Known rows, with every step that occurs:
t/h/u/a/c: [ 37  25   6   9  13   9 -16 -27 -22   2  17 -20  13   7  30   6   8  -3
  -7]
w/h/u/q: [ 21  17  -2   9   5   5  -8 -15   2  -7  -8  -8  -3 -16  11  -4   7 -11
  -7]
e/u/q/c/a: [ -3  15  14  27  13 -13  -7  -3 -15 -12  13 -14  12  14  22   8   4   5
 -11]
t/h/u/a: [ 18  17   3   9  11  11 -24 -25 -12 -13  19 -25  12   5  23 -10  17 -13
 -14]
h/u/a/c: [ 38  23   9   7   9   2  -5 -17 -13   2  11 -11  14   4  30  10   9  -9
  -9]
w/q: [ 27   7  10   6   3   5  21   3  -4 -11 -10  -1  -1  -3  -9   3   4  -9
 -13]
c/q/w: [ 22   6  12  17   7 -12 -27  28  -9   9   3   3  -2 -23   2  -8  21   4
   7]
c/a/u: [  7   5   2   8   8   0 -13  -8 -14  -2  29  -3  11 -15  24  17   2  -8
 -10]
e/u/q/w/h: [ -3  20   3  16  17   4 -31   3  -2   1  -5  -9   8 -12   8   0  -3   2
   6]
a/c: [ 22  12   3   2   4  -1   3  -7 -12  12   2   0   3   3  11  14  -6   7
   4]
q/u/a: [  3  14  17   2   7  -4  -6   0   5 -15   8 -10  20  18  23  -3   7 -16
 -14]
u/a/c/q/w/h: [ 36  19   6  32  14  14 -25   6 -29  -2  17 -24  -2 -25  18   2  -5   8
  12]
u/q/c/a: [  7  17  10  27   5 -11  -2   3 -24 -16  16 -16   4   7  21   8  -1  12
  -6]
c/a/u/q/w/h: [  9  25   2  22  12   6 -33   5 -21  -4  16 -14   7 -28  20   8  -6   5
   6]
h/u/e: [ 13  11  10  10   7  -2  -2 -22   6  -1 -14  11  -3  -5  14 -11  14 -10
  -6]
a/u/e: [ 12  15  16   4   2   0   1 -17   0  -5  -5  20   4  -7  20  -3   7  -5
  -4]
w/h/u/a: [ 20  15  -1  14  11  17 -12 -21 -10 -15  16 -27   8  -5  26  -1   2 -17
 -10]
w/q/c: [17 25  9 15 14 -6 17  0 -9 -2 -7 -9  2 19 11 15 -5 -1 -5]
e/u/q/w: [ -4  21  18   1  10 -22 -33  20  12   7 -16  14  22  -1   6  -8  26  -4
  -5]
w/h: [  0   3 -11  15   8  22  -5 -13 -11  -4   8 -20  -9 -11   3   6 -24   4
  10]

Rows:
[ 17  21   8  18  17  -4  -2  -8 -21  -4  25  -9  13  -3  31  26   0  -8
 -12] -> w/q/c/a/u
[ 40  21  12  32  19   6 -17 -19 -13   7  -6  -1 -10 -25  23  -5   8  -2
   4] -> a/c/q/w/h/u/e
[ 12  12  17  17   3   1  -2 -16 -13 -12   9  11   5 -12  24  -1   7  -1
  -8] -> c/a/u/e
[ 37  14  14  18  10 -12 -25  24 -16  16   4   3   0 -22   9   1  18   9
   9] -> a/c/q/w
[ 10  21  18  22   9  -5  -2 -18 -16  -9  10   7   6  -1  34   6   2   2
  -5] -> q/c/a/u/e
[ 13  26  10   2   8 -22 -35  18   6  10 -11  11  13 -13  12  -6  28  -7
  -3] -> h/u/q/w
[ 10  22   5  30  16  -5 -20 -15 -29 -10  22 -26   4   6  27   5   5   8
  -8] -> t/h/u/q/c/a
[ -3  12  21   7   8  -9   2 -10  13  -3 -18  15   3  11  14  -9   3  -6
  -4] -> q/u/e
[ 60   5  18  24   0   7   7   1 -23 -11  14 -12  -5 -15  15  -3  14   2
  -4] -> u/a/c/q
[ 11  21   6  21  17   4 -21 -19  -2   4 -10   1  -4 -15  19  -8   4  -5
   4] -> q/w/h/u/e
[ 30  12  28  21  10  -7   6  -9   1  -2 -13  12  -5  -1  18  -9   8  -3
  -3] -> a/c/q/u/e
[ 63   9   8  32  11  16  -1 -14 -25  -7  18 -24  -9 -23  22   2   8  -5
  -3] -> w/h/u/a/c/q
[ 20  16  12   6  -4  -6  -5   0  -9 -16  10   5  11 -16  18   3  14  -5
 -14] -> c/a/u/q
[ 38  28  22   7  12  -1   9  -5  -9  -6   2  -9  19  15  25  12   2 -11
 -14] -> w/q/u/a/c
[ 64   7  14  24   6   5   1  -7 -19  -5  14 -14  -5 -18  21  -1  20  -7
  -8] -> h/u/a/c/q
[ 46  24  14  24  18  -5 -43   6 -24  11  16 -14   6 -19  22  -5  27   2
   2] -> t/h/u/a/c/q/w
[  9  12  14   2  17  -9   8   3  15   1 -12   1   8  11   4   8   2 -21
 -15] -> w/q/u
[ 34  17  -6  24  27   6 -33 -11 -13  21   9 -18  -6 -28  21  10   4  -9
   6] -> a/c/q/w/h/u
[ 12  27  16   6   5 -20 -36  23  -9   1   7  10  20 -20  20   2  22   0
  -4] -> c/a/u/q/w
[ 22  11  -8  23  24   7 -34  -8  -6  15   8 -18  -7 -30  16   3   7 -13
   4] -> c/q/w/h/u
[  6  23   0  16   8   6 -26   9 -11  -2  -2 -11   1 -18   7  -1  -7   9
  11] -> u/q/w/h
[ 33  17  24  21  16 -12 -29  18 -11   8   7  -2  14 -12  18  -2  26  -1
  -2] -> e/u/a/c/q/w
[ 36  32   6  15  18   5 -23 -12 -20   7  14 -18  15  -5  34  13   2  -5
  -1] -> q/w/h/u/a/c
[ 51  -1  10  21   3   3   7   1 -18   3   7  -4 -14 -19   6   2   9   6
   2] -> a/c/q
[ 18   5  26  19   8  -7   4  -5   7  -8 -14  12  -7  -2  12 -16  11  -6
  -5] -> c/q/u/e
